Known rows, with every way that one mark hangs from another
k_879{k_280{k_240}}: [ 14 -16  19 -13 -22 -16  -1  10  -9  11   5   1  -1 -13  15  -3   3  19]
k_895{k_327{k_961} k_479}: [ 23 -29 -12 -39 -12 -15 -10   6   7   7  -6 -10   1  -8  17 -26   4 -21]
k_895{k_479{k_240}}: [ 19 -23  -4 -33   4 -30 -11  23   2  -7 -11  17   0  -3  23 -30  12   1]
k_280{k_240{k_479}}: [ 20 -26  18 -11 -17 -26   5  23   1   7  -1  -3  10  -2  12 -30   4  13]
k_895{k_327{k_961} k_479{k_240{k_280}}}: [ 41 -34   4 -45 -10 -16 -13   3   3   4  -5  -2 -21  -1  19 -48  12 -18]
k_327{k_895{k_479{k_240{k_280}}} k_961}: [ 38 -25  15 -41  -3 -14 -18  -9  20   6  -4  -4 -33  -3  15 -37  26  -8]
k_327{k_895{k_479{k_240{k_280{k_879}}}} k_961}: [ 37 -29  21 -41 -11   1 -18   2   9   8   0 -20 -28  -1  17 -29  35  -4]
k_327{k_895{k_479{k_240}} k_961}: [ 22 -24   3 -40  -7 -18 -24  18  23  -3  -8   0 -16  -4  16 -30  25  -2]
k_479{k_240}: [ 23 -27   6 -24  -7 -39  -7  42  -2  -1  -7  24   8   4  11 -25  12  16]
k_879{k_327{k_895{k_479} k_961}}: [ 38 -17  14 -44  -6 -11 -17  -9  18  12   2  -4 -15  -5  11 -18  10 -15]
k_240{k_280{k_879} k_479{k_895{k_327}}}: [ 40 -36  38 -26 -15 -16  17  11  -4  27   6 -25  -4  14   2 -38   2   9]
k_895{k_327{k_961} k_479{k_240}}: [ 25 -32  -9 -42 -14 -23 -19  27   5  -4  -8   4  -6  -1  20 -40  13  -8]
k_479{k_240{k_280{k_879}} k_895{k_327{k_961}}}: [ 47 -33  35 -35 -24  -6   3  34  -7   5   2 -18 -14  12  10 -46  28  23]
k_280{k_240 k_879}: [ 17 -24  20 -13 -23  -1   2  25 -15  10   5 -11  16  -2  15  -6  18  21]
k_879{k_280{k_240} k_327{k_895 k_961}}: [ 36 -12  42 -27 -35  -4 -14   0   7  19  17  -8 -20 -10   7  -5  10  15]
k_961{k_327{k_895}}: [ 21 -23  13 -27  -2 -11   1  -4  30  35  -9  21  13   7  -1 -13   9   0]
k_280{k_240{k_479{k_895}}}: [ 24 -16  35 -11 -13 -25  15  25   7  -2  -3  -9   2   2  14 -40  10  31]
k_327{k_895}: [ 16 -24  14 -24  -5 -29  -4   3  18  24   2   7   2   1  -4  -6   6   6]
k_879{k_280 k_327{k_895{k_479} k_961}}: [ 34 -13  20 -43 -13 -11 -21 -11  13  17   8  -8 -26 -13  14  -4   3 -12]

Rows
[ 31 -31  17 -28 -21 -31   8  35  11   6  -4 -17   2   8   6 -45   6  11] -> k_240{k_479{k_895{k_327{k_961}}}}
[ 41 -32  33 -26  -6 -31  19   0   6  22   1  -8 -11  12   0 -49  -7   4] -> k_240{k_280 k_479{k_895{k_327}}}
[ 17 -24   8 -37   3 -27 -21   6  20   7  -6  12 -13  -1  11 -25  12   0] -> k_327{k_895{k_479{k_240}}}
[ 19 -29  24 -10 -26 -13   4  35  -9  10   3 -17  16   2  16 -22  13  17] -> k_280{k_240{k_479} k_879}
[ 28 -29  35 -21 -39  -2   7  40  -1   4   4 -40   3   5  12 -41  19  27] -> k_280{k_240{k_479{k_895{k_327{k_961}}}} k_879}
[ 47 -32  30 -29 -17 -24  14  10   9  13  -1 -23 -14   9   4 -52   6   3] -> k_240{k_280 k_479{k_895{k_327{k_961}}}}
[ 17 -18   2 -36   7  -4  -5 -21  33  29 -14  13   5  -1  10 -16   7 -16] -> k_961{k_327{k_895{k_479}}}
[ 49 -29  30 -35 -16 -22   3  25   6   0  -1  -3 -20  10   7 -55  19  17] -> k_479{k_240{k_280} k_895{k_327{k_961}}}
[ 41 -26  48 -25 -38   0 -10  25   6  17  15 -25  -5   3   7 -25  19  13] -> k_280{k_240{k_479} k_879{k_327{k_895 k_961}}}
[ 42 -23  33 -18   1 -31  21   6   6  10  -3  -7  -9   8   7 -42   5  11] -> k_240{k_280 k_479{k_895}}
[ 27 -30  22 -25 -10 -37  12  25  10  14  -2  -4   5  11   1 -40  -7  13] -> k_240{k_479{k_895{k_327}}}
[ 26 -23  36 -21 -37 -16   4  24   4   6   6 -28 -10  -5  14 -35   4  25] -> k_879{k_280{k_240{k_479{k_895{k_327{k_961}}}}}}
[ 36 -24  18 -40  10  -6  -7 -24  30  25 -12  20 -17   4  12 -38  14 -13] -> k_961{k_327{k_895{k_479{k_240{k_280}}}}}
[ 47 -22  35 -41  -1   3  -7 -32   2  33  13 -11 -23   1   8 -10   5 -18] -> k_240{k_280{k_879{k_327{k_895{k_479}}}}}
[ 21 -13  40 -11 -20 -24  11  18  -1   3   3 -14  -7  -5  17 -26   2  34] -> k_879{k_280{k_240{k_479{k_895}}}}
[ 36 -20  35 -20 -26  -1   1  22 -19  13  12  -1  12   1  14 -11  10  18] -> k_280{k_240 k_879{k_327}}
[ 43 -20  33 -25   1 -30  11  19   1  -2  -5  11 -14   9  10 -43  19  27] -> k_479{k_240{k_280} k_895}
[ 44 -27  36 -21 -36  -1  -2  40 -10   4   9 -21   8   2  18 -29  19  13] -> k_280{k_240{k_479} k_879{k_327{k_961}}}
[ 33 -16  29 -44  -4 -28 -26   1   7  14   8  18 -28  -5  12 -14  -3   0] -> k_879{k_280 k_327{k_895{k_479{k_240}}}}
[ 37 -19  43 -28 -36  10 -13  14   2  17  16 -18  -7   0   7 -10  25  17] -> k_280{k_240 k_879{k_327{k_895 k_961}}}
[ 38 -33  25 -24 -12 -18  -2  28 -15  11   1   4  -1   9  12 -25  21  14] -> k_479{k_240{k_280{k_879}}}
[ 41 -21  25 -34 -17 -17 -11  10  16  18   7   3  -8   2  -1 -15  11   0] -> k_879{k_327{k_895 k_961}}
[ 27 -27  22 -31 -10 -37   1  38   4   2  -3  15   1  12   5 -42   5  27] -> k_479{k_240 k_895{k_327}}
[ 19 -21  -2 -36  -5 -12 -15  -6  23  10  -6 -14 -12  -9  13 -15  18 -13] -> k_327{k_895{k_479} k_961}
[ 53 -26  29 -41  -3  -6  -9   7 -16   8   5   7 -16   4  22 -32  11  -6] -> k_895{k_479{k_240{k_280{k_879{k_327}}}}}
